What can hang from each mark:
G: X
D: N T X
X: D F G
T: D J
R: D
J: T
W: X
F: X
N: D

Each row was made from one small tree. The marks that hang from a mark follow it in brackets, in alphabetical order. Every link used is in the known rows. Write each row's tree.
(in the rows, 128 means zero)
Known rows:
G(X): [132 131 169 145 137 148 140 135 150 152 136 139 146 105 157 118  90 146
 139 117]
R(D(N T)): [111 113 185 159 128 154 165 118 146 149 121 120 170  86 137 159  80 119
 151 126]
F(X(D(N T(J)) G)): [ 85  99 175 156 145 123 176 166 159 159 130 116 180  95 100 117  51 112
 146 121]
T(D(N X(F)) J): [130 124 188 150 134 122 158 153 181 124 119 107 170  78 114 117  99 109
 170  83]
R(D(T)): [115 115 190 146 144 154 150 125 145 165 125 139 165  93 140 149  84 136
 142 122]
X(D(T) F G): [ 88 109 190 159 139 136 161 168 157 199 129 136 197 133  92 133  45 139
 137 117]
D(N T(J) X(G)): [101 105 167 166 126 137 163 150 161 126 119 100 185  89 113 129  73 105
 173 112]
W(X(D)): [103 106 164 147 151 132 138 150 163 144 151 134 164 102 119 106  84 142
 124 117]
G(X(D(N))): [115 124 169 159 126 148 158 138 154 155 140 117 158 105 132 128  72 134
 140 115]
F(X): [119 118 167 132 142 133 150 144 149 137 127 143 154  95 147 112 100 138
 137 133]
R(D(T(J) X(F G))): [100 112 187 162 148 132 166 174 156 167 120 132 197  86 115 139  83 139
 172  98]
D(N T X(F G)): [ 96 106 165 183 103 138 176 154 153 138 102 116 206  97 116 152  72 120
 178 123]
N(D(T(J) X(F G))): [114 118 193 175 148 133 149 159 156 158 115 122 189  93 119 110  73 126
 175  99]
G(X(D(N T(J)) F)): [108 125 186 179 135 143 166 159 167 171 132 123 161  84 119 123  54 125
 156 102]
N(D): [135 130 192 143 148 149 131 116 146 148 134 124 157 113 148 109  93 132
 139 119]
F(X(D(N) G)): [ 89 103 164 147 134 123 178 163 150 154 133 118 187 115 109 123  67 127
 136 130]
X(F): [123 132 184 140 135 142 144 146 158 157 131 139 168 118 137 120  96 143
 135 122]
G(X(D(N T) F)): [107 121 179 184 120 147 169 149 157 173 123 130 168  91 125 140  55 133
 154 113]
X(D G): [ 99 112 178 132 148 137 149 156 154 179 149 123 185 148 101 119  65 141
 121 119]
J(T(D(X))): [130 111 184 128 154 145 145 121 171 149 131 126 150  77 135 134  96 125
 158 104]

Write each row's tree:
[130 125 205 153 161 149 129 120 156 154 130 122 149  91 137 103  74 116
 148 110] -> N(D(T(J)))
[126 117 183 168 135 152 137 118 143 135 109 124 169  83 144 126  89 130
 169 115] -> N(D(T X))
[ 87 110 192 167 139 132 173 171 169 182 134 110 195 118  83 125  40 113
 147 110] -> X(D(N T(J)) F G)
[102 119 194 158 138 146 151 150 160 182 127 139 174 112 109 132  62 141
 138 118] -> X(D(T) F)
[109 116 173 173 124 152 161 132 153 161 129 122 157  93 130 139  57 127
 148 117] -> G(X(D(N T)))
[ 94  96 164 173 133 138 154 137 163 136 135 122 169  82 115 126  65 119
 139 123] -> W(X(D(N T)))
[ 90 105 185 155 144 138 162 152 164 170 140 102 182 119  89 124  42 107
 140 113] -> X(D(N T(J)) G)
[113 112 170 165 125 146 154 134 163 111 117 101 164  70 129 130  88 106
 174 112] -> D(N T(J) X)
[ 84 108 184 172 123 136 177 160 157 183 125 117 203 126  91 144  41 122
 145 122] -> X(D(N T) F G)
[119 117 185 151 135 114 166 167 179 137 120 106 189  96 100 118  86 108
 170  83] -> T(D(N X(F G)) J)
[112 115 186 179 132 139 153 147 144 158 106 129 198 101 126 128  75 134
 174 111] -> N(D(T X(F G)))
[103 115 158 166 107 131 174 162 154 129 117 110 206 112 120 139  90 129
 168 120] -> D(N X(F G))
[108 109 172 169 117 151 169 126 145 129 111 115 181  71 138 165  94 125
 172 119] -> R(D(N T X))
[135 122 188 128 155 126 135 145 176 130 129 119 153  87 121 106 106 121
 157  82] -> T(D(X) J)
[117 109 186 138 151 132 159 148 172 170 128 131 177  92 119 135  81 129
 162  99] -> J(T(D(X(F G))))
[ 93 107 191 142 160 137 147 160 164 186 145 121 176 127  92 113  47 124
 132 109] -> X(D(T(J)) G)
[ 92 106 168 135 148 123 165 169 150 168 137 136 182 122 110 114  72 143
 130 126] -> F(X(D G))
